Known rows, with every step that occurs:
digusot-nafi-zeniso-mina: [ -9.6 -33.9 -14.8  18.0 -26.6 -12.1   2.6  16.2  -3.6 -15.1   0.0  47.5
  -5.0  28.1 -26.1  23.4   9.4 -29.2  21.2  -3.9  -7.9  17.7   4.1   4.9
  -4.8 -11.1]
toza-nafi-zeniso-mina-fumem-rafiriv: [ 12.5 -20.2 -12.9  29.4 -37.9  -9.0  -5.7  11.9 -10.2 -14.9   3.1  50.1
   2.2  20.6 -23.8  39.2  21.5  -8.4  22.4 -14.4 -15.0  14.3   8.8  12.6
   4.9  -2.3]
tilebom-kovu-mina: [ -2.8 -26.8   5.1 -10.0 -19.5 -11.2  16.9  12.0 -14.7  -9.9   6.5  32.3
 -10.8  19.9 -31.1  15.6  13.6 -15.5   4.8   4.6  11.5  11.7  -4.7  11.9
  22.1   8.4]
damib-mina-zeniso-rafiriv: [  6.0 -40.9  -3.3 -12.4 -43.4 -20.8  -7.4   8.5   5.1 -11.6  10.4  34.4
   4.5  35.2 -30.6  27.2  16.0 -25.5   6.1 -28.6   9.6  23.2  -5.9   9.1
  19.5  -2.3]
nafi-fumem-rafiriv-zeniso-mina: [ 20.5 -20.1  -8.4   0.4 -25.8 -14.8  28.4  29.5 -20.3  10.8  -0.3  52.4
  17.8   6.0 -20.7  42.8   7.7 -14.7  19.5   6.7 -11.6  13.1   4.9  20.8
   7.3  12.9]
digusot-nafi: [-11.4 -27.2 -18.6   5.9 -10.2 -10.7   2.6  15.0   1.0 -25.2  -2.5  26.6
 -10.9  26.0 -32.7  12.9   3.7 -18.9   5.7  -2.0  -1.9  14.2  -9.1   7.8
  -1.0  -3.1]
fumem-rafiriv: [  5.4 -16.9 -14.1 -15.6 -33.5 -17.8  18.1  23.1 -10.6 -24.5  -9.8  41.1
   7.5  10.2 -17.9  20.2   7.0  -1.7  10.6  -9.5   5.7   7.6  -7.3  22.4
  10.9  17.1]
toza-nafi-fumem-rafiriv-zeniso-mina: [ 20.4 -20.6 -15.5  28.6 -25.5  -4.0  10.9  18.4 -11.8  -6.0   5.4  35.8
   6.6  13.4 -35.5  36.6  14.5  -9.4  18.0   5.9 -23.2  15.8   7.5  13.9
   4.1   7.3]
rafiriv-zeniso-mina: [ 11.4 -27.7  -4.7  -1.7 -37.7 -19.7  17.8  29.3  -6.3  -1.6 -13.6  51.2
   3.6  27.1 -19.1  31.9   8.3 -29.0   7.6  -4.0  -6.4  16.2   6.6  -6.6
  13.3  -6.0]
rafiriv-fumem: [ 11.2 -24.1  -7.4 -18.9 -15.9 -23.4  13.8  28.7 -18.4  -0.7  -5.7  34.8
   4.0   8.0 -21.6  30.2  -7.5 -14.9  -6.0   3.7  -7.0  -1.8  -1.8  11.7
  18.6  -1.6]
fumem-nafi: [ -9.0 -23.9 -15.1   2.9 -14.2  -4.4  23.5  28.1  -4.6 -23.6   1.8  32.1
  -3.3  15.4 -15.9  23.5  12.5 -10.1  -4.0 -19.9  12.4   7.6 -18.4  10.8
   5.9   7.5]
zeniso-rafiriv-fumem: [  1.8 -28.6  -6.3 -18.4 -32.4 -24.3  15.4  34.2 -15.7 -15.1  -2.4  42.3
   7.4  14.1 -33.6  22.5  -0.4 -13.8   3.0 -10.8  -1.1   8.7  -3.1  22.8
  24.7   4.4]
rafiriv-zeniso-mina-fumem-nafi-toza: [ 11.6 -16.5 -10.3  11.6 -25.3 -11.4  23.8  27.7 -10.4  -3.9 -10.6  68.2
   5.1  27.2 -18.1  48.8  14.8 -29.5  13.7 -10.9  -7.1  13.0  -3.2  -0.6
  11.9   0.1]
rafiriv-fumem-nafi-zeniso-mina-damib: [  5.7 -32.5 -11.1  13.3 -24.5 -15.2  27.7  37.7 -20.3   9.5   6.6  60.1
   5.4   5.1 -12.5  47.1  11.1 -24.9   6.1  -9.4  -1.2  -0.3 -10.3  18.8
  10.7   4.8]
damib-mina: [  3.2 -36.1  -5.8 -17.5 -24.5 -24.7   0.9   9.3   5.5 -10.7   3.0  15.8
  -2.6  39.2 -36.3  24.5   9.8 -15.3   1.9 -12.7  -8.7  21.5 -11.8   4.9
  25.9  -3.0]
tilebom-kovu: [ -0.5 -13.3   4.7 -13.5 -21.5 -18.1  19.6  12.5  -9.6 -11.7   1.2  35.4
  -1.2  25.1 -28.3  11.2   2.3  -8.8  -0.9  -1.2   8.2   4.7   2.2  12.9
  16.1  10.3]
nafi-zeniso-mina-fumem: [ 10.4 -22.8   2.8   1.6 -36.9 -20.6   2.9  16.8 -13.7   5.5  -4.4  63.1
   6.8  23.3  -7.3  43.4  11.4 -20.2  16.3 -18.2  -6.4  14.7   7.8   7.8
  13.9 -10.4]
damib-mina-fumem: [  8.7 -27.5  -2.1 -10.9 -14.6 -27.1  -7.4   9.5  -3.0   1.8   5.7  29.7
  -2.8  41.3 -32.2  46.0  17.4 -12.7   1.4 -20.5  -7.9  19.1 -14.4  11.7
  31.0  -2.1]
toza-nafi: [  8.2 -21.5 -13.7  12.5 -22.6  -4.3  -4.6   6.7   3.2 -29.2  -1.3  12.4
  -9.0  22.0 -34.1  12.6   7.4  -3.9  -0.2  -7.2 -12.3  12.5  -3.0   2.4
  10.1  -5.7]
kovu-tilebom: [ -2.2 -17.8   0.7 -23.2 -29.0 -19.6  -1.7  -1.0  -7.6 -34.5 -18.9  28.4
 -20.7  15.1  -4.6  18.8  -2.6  -4.9  -9.5  -6.3   4.2  -2.9  -7.0  -3.2
  17.2  -2.3]
toza-nafi-fumem-rafiriv-zeniso: [ 21.7 -19.0 -19.9  22.5 -19.8  -1.2  11.5  18.5  -9.5  -8.0   6.8  28.3
   4.5   3.5 -33.1  32.7   8.6  -2.9  13.7   2.8 -18.9   6.7   6.6  13.4
  -1.6   4.9]
kovu-mina-damib: [ 11.1 -38.3  -2.7  -3.4 -24.8  -8.2  10.8  11.7  -3.5  -5.0  -1.2  30.3
 -18.5   9.4 -19.4  19.0  16.5 -18.6   2.7  -7.6   6.9  20.9 -30.6  13.8
  31.1   5.1]
toza-nafi-zeniso-rafiriv: [  4.3 -27.5 -13.9  16.2 -41.2  -3.9  -2.3  13.7   2.3 -29.5   5.2  31.8
  -3.4  12.7 -33.0  14.7   9.1  -4.9  15.1 -20.7  -9.6   9.7   8.4   5.5
   2.9 -11.7]
zeniso-mina-fumem-rafiriv: [  8.3 -14.5  -0.9   2.6 -33.1 -25.8   5.3  18.7 -20.6  -4.6 -10.0  62.6
  10.9  35.7 -17.1  46.3  22.2 -16.1  15.0 -10.7  -4.0  25.4  -8.3  26.2
  26.3  15.0]
toza-nafi-zeniso-mina: [  9.9 -27.2  -9.7  23.7 -39.2  -6.9  -4.8   7.7  -0.4 -19.0   1.6  33.8
  -2.3  23.7 -27.0  23.6  13.5 -13.0  15.4  -8.9 -17.8  16.5  10.0  -0.5
   5.2 -13.0]
toza-nafi-fumem-rafiriv-zeniso-mina-damib: [ 25.9 -21.4 -14.9  35.0 -27.9  -4.6  13.3  16.1  -8.4   0.4   7.1  39.2
   5.2  11.7 -33.9  37.4  17.3 -10.2  18.8   3.2 -21.7  16.9  -2.7  20.2
   7.7  12.5]

Rows:
[ 12.6 -28.9  -5.1 -11.8 -42.7 -16.7   1.6  22.2 -12.9  -7.6   2.1  54.5
  11.1   8.6 -14.1  28.3   3.0 -26.4   1.3 -20.7  17.9   7.2   3.8  13.5
   9.3  -1.2] -> mina-zeniso-rafiriv-fumem
[ 21.7 -18.2 -11.4  -5.6 -19.3 -12.1  29.1  30.1 -18.1   9.1   0.8  46.8
  14.3  -4.0 -18.8  38.6   0.3  -7.9  14.3   2.8  -7.4   3.6   4.8  18.5
   1.9  10.6] -> nafi-fumem-rafiriv-zeniso
[ 12.1 -27.6 -11.5  -6.5 -23.3 -28.3   3.9  22.4  -9.2   3.4   4.1  46.3
   3.6  30.2 -30.7  56.3  21.9 -12.3  12.4 -19.9  -5.9  12.6  -8.4  14.6
  21.8   7.2] -> damib-mina-fumem-rafiriv-zeniso
[ 11.0 -26.5   4.3   4.9 -40.5 -23.3  12.0  11.6  -1.0  -2.6  -9.7  44.9
   0.3  36.9 -20.0  21.2  14.4 -24.7   6.1  -9.1  -6.3  30.1 -21.1  17.6
  32.5  10.7] -> zeniso-mina-damib
[ -0.1 -26.5 -16.9  -2.6  -9.6 -13.9  25.8  38.5 -21.1  -5.2   3.1  39.2
   2.5   4.5 -18.6  39.4   3.4 -15.9  -6.5  -4.8   2.5  -3.5 -11.2  14.8
  11.1   4.9] -> rafiriv-fumem-nafi
[ 16.9 -19.4 -10.7  17.7 -11.0  -0.6   1.4   6.3  -2.8  -9.8   9.2  11.7
  -2.0  13.2 -34.7  22.0   4.4  -3.2   2.6   1.7 -20.8  13.6   1.2  10.7
   7.8  -3.9] -> toza-nafi-fumem
[  8.9 -25.0 -13.5  -3.9 -38.2  -6.0  15.4  20.9  -9.9 -19.9   3.2  60.2
  11.3   7.4 -15.9  27.8   3.6 -29.4   7.3 -22.3  16.8   4.5  -4.3  14.7
   4.0   4.4] -> mina-zeniso-rafiriv-fumem-nafi-toza
[ -9.1 -30.9 -19.5   9.7 -18.7  -8.0   3.0  17.0  -0.5 -17.2   0.8  39.0
  -9.0  15.4 -23.3  18.4   1.9 -20.2  14.8  -8.5  -2.2   7.2   2.4   2.5
 -11.7 -12.8] -> digusot-nafi-zeniso
[  1.6 -29.4 -16.5  -0.5 -16.1 -12.2  25.1  40.1 -21.8   1.4   5.5  49.8
   5.1  -3.7 -12.2  43.6   2.1 -16.8   1.4  -9.3   2.4  -9.7  -1.9  10.6
   1.9  -3.2] -> rafiriv-fumem-nafi-zeniso
[ 17.0 -17.4 -16.7  18.8 -17.3  -2.1   7.4  11.6  -8.3 -14.5   8.8  20.5
   4.1   7.5 -34.6  26.3   9.1   1.8  12.2   2.4 -18.4  11.2  -0.1  19.9
   4.5   8.3] -> toza-nafi-fumem-rafiriv
[-13.2 -31.0 -14.2   6.2 -33.5  -3.6  26.0  35.8  -5.2 -24.2   8.3  50.8
   2.1   6.7 -15.3  26.5  14.2 -11.3  11.1 -33.5  15.1   4.0  -6.8  14.9
  -1.4   0.6] -> fumem-nafi-zeniso-rafiriv
[ 26.0 -20.6  -7.3   6.6 -28.4 -16.1  32.3  27.7 -16.5  17.7   0.4  57.3
  15.5   5.2 -19.3  42.4   9.1 -16.2  19.6   2.9 -11.3  13.7  -4.6  25.0
  11.1  19.3] -> nafi-fumem-rafiriv-zeniso-mina-damib
[ -0.6 -30.8   7.2  -5.0 -34.4  -7.9  10.5  10.8 -15.3 -11.3  13.2  47.1
  -4.2  17.1 -26.5  18.0  18.0 -24.9   9.1  -7.6  26.2  14.6  -0.2  15.6
  17.2   8.4] -> tilebom-kovu-mina-zeniso-rafiriv
[ -1.4 -23.2 -21.6  12.5  -4.6  -6.9  13.8  20.1 -11.8 -10.3   6.5  34.9
   2.0  11.6 -33.4  26.8   5.7 -13.5  18.3   7.2  -8.3  12.6  -6.6  26.2
  -6.3  10.3] -> digusot-nafi-fumem-rafiriv
[  5.0 -32.2  -6.4 -14.2 -42.1 -20.6  14.6  32.8 -13.8  -6.4   1.0  56.0
   9.1   1.1 -19.6  27.1  -3.5 -14.5  13.6 -18.4  -0.7  -0.2  10.9  13.8
   9.5  -9.5] -> nafi-zeniso-rafiriv-fumem
[  7.4 -22.5  -7.8  15.2 -25.3 -15.8  17.5  35.2 -14.3   5.1  -6.6  65.5
   4.0  26.4 -14.8  54.8  20.8 -27.4   7.7 -14.8  -0.3  13.9  -1.1   1.4
  12.1   0.1] -> rafiriv-zeniso-mina-fumem-nafi
[ 15.3  -8.8 -13.4  -3.7 -20.8 -20.7  11.8  30.3 -20.8   1.1  -8.0  65.3
   5.9   9.6 -12.0  53.0  13.3  -5.4   9.8 -18.1   4.1   0.8  -2.8  17.3
  10.7  10.1] -> mina-fumem-rafiriv-zeniso
[  2.5 -25.4 -24.1  15.9  -6.2  -7.0  18.6  27.5 -11.7  -3.9   4.7  42.9
   1.9   7.6 -33.1  33.5   4.7 -16.8  20.2   8.4  -9.2   9.5  -0.9  17.8
 -11.6   7.2] -> digusot-nafi-fumem-rafiriv-zeniso
[ -1.1 -28.6  -3.2   1.0 -25.1  -1.9  26.7  17.0 -20.6 -14.9  14.8  58.1
  -1.1  10.5 -29.8  26.6  16.3 -29.7  13.9  -1.8  21.3   5.6  -5.7  18.2
  13.3  13.3] -> tilebom-kovu-mina-zeniso-rafiriv-fumem-nafi-toza
[ -3.4 -25.6 -15.3  -8.0 -26.4 -12.8  29.8  34.5 -12.6 -27.7  -0.2  49.5
   7.4  11.8 -35.0  23.7   2.3 -16.3   9.5 -12.4  -1.0   5.6 -12.7  23.8
  17.9  10.7] -> zeniso-rafiriv-fumem-nafi-toza
[  0.6 -15.8  -9.5   9.7 -11.9  -8.7  10.7  26.4 -16.2  -0.6   6.1  58.5
  -0.4  10.4  -4.6  52.2  17.2  -7.8   2.6 -32.2  10.3   0.4  -8.8  14.5
   3.7  -0.9] -> mina-fumem-nafi-zeniso
[  8.0 -27.5  -3.3 -10.8 -47.7 -11.8  -1.3  13.8  -2.0 -18.3  -0.1  48.8
   7.7  15.9 -12.4  17.2   6.4 -23.0   1.5 -29.9  22.4  15.0   0.7  11.1
   7.4  -0.7] -> mina-zeniso-rafiriv
[  3.9 -30.5  -9.2  -1.2 -37.8 -11.1   9.4  28.4 -14.3 -10.4   7.6  57.2
  10.6   6.7 -12.5  33.8  10.3 -27.6   0.3 -26.4  24.0   4.9  -2.3  16.9
   4.4   2.8] -> mina-zeniso-rafiriv-fumem-nafi
[  1.3 -27.4 -20.3  21.8 -12.1  -9.7  16.8  26.4 -14.6  -2.0   4.5  48.0
   5.3  17.4 -33.9  37.3  11.2 -25.3  24.2  11.4 -12.4  17.8   0.3  19.9
  -7.1   8.7] -> digusot-nafi-fumem-rafiriv-zeniso-mina
[ 15.3 -23.1 -12.6   3.7 -47.4 -21.7  27.0  32.5 -11.3  -5.1 -12.1  65.2
   8.4  14.4 -17.7  35.5  16.3 -18.4  19.3  -7.4   0.0  12.7  -8.1  17.7
  13.6  20.0] -> fumem-rafiriv-zeniso-mina-damib
[  2.1 -26.1 -11.2   3.7  -4.9   2.5  14.4  14.8 -14.8 -15.9   2.5  44.9
 -13.0  12.8 -18.6  41.3  22.5 -16.9   9.7 -11.6   6.7  14.9 -26.7  13.2
  21.8   2.5] -> kovu-mina-fumem-nafi-toza
[  1.9 -44.6  -8.9  -3.0 -34.9 -18.8   3.0  21.6  -5.4  -6.9  17.7  40.2
   7.2  28.2 -30.4  41.9  19.9 -29.8   4.9 -26.9  11.3  15.5  -9.3  13.8
  14.9   2.3] -> damib-mina-zeniso-rafiriv-fumem-nafi
[  5.5 -19.0   0.0   0.1 -18.3 -13.1  19.8  23.7 -26.7   2.5   6.4  59.3
  -6.2  12.4 -26.2  42.4  22.3 -14.0  13.0  -0.2  14.4   4.3  -0.8  17.8
  17.9  15.0] -> tilebom-kovu-mina-fumem-rafiriv-zeniso
[ -4.5 -34.6  -8.4   5.0 -21.8 -20.2   4.1  22.9  -5.6  -3.3  17.1  47.2
   0.8  32.8 -31.4  53.1  26.8 -14.1  11.1 -36.4   2.4  16.4 -14.4  18.4
  19.6  -0.1] -> damib-mina-fumem-nafi-zeniso-rafiriv
[ -4.7 -33.4   0.9   4.5 -25.5  -6.6  20.2  24.8 -25.0  -5.7  20.0  54.7
  -2.8   9.2 -25.8  32.6  21.7 -27.7   6.7  -6.1  28.2   6.7  -3.6  20.7
  12.7  12.3] -> tilebom-kovu-mina-zeniso-rafiriv-fumem-nafi
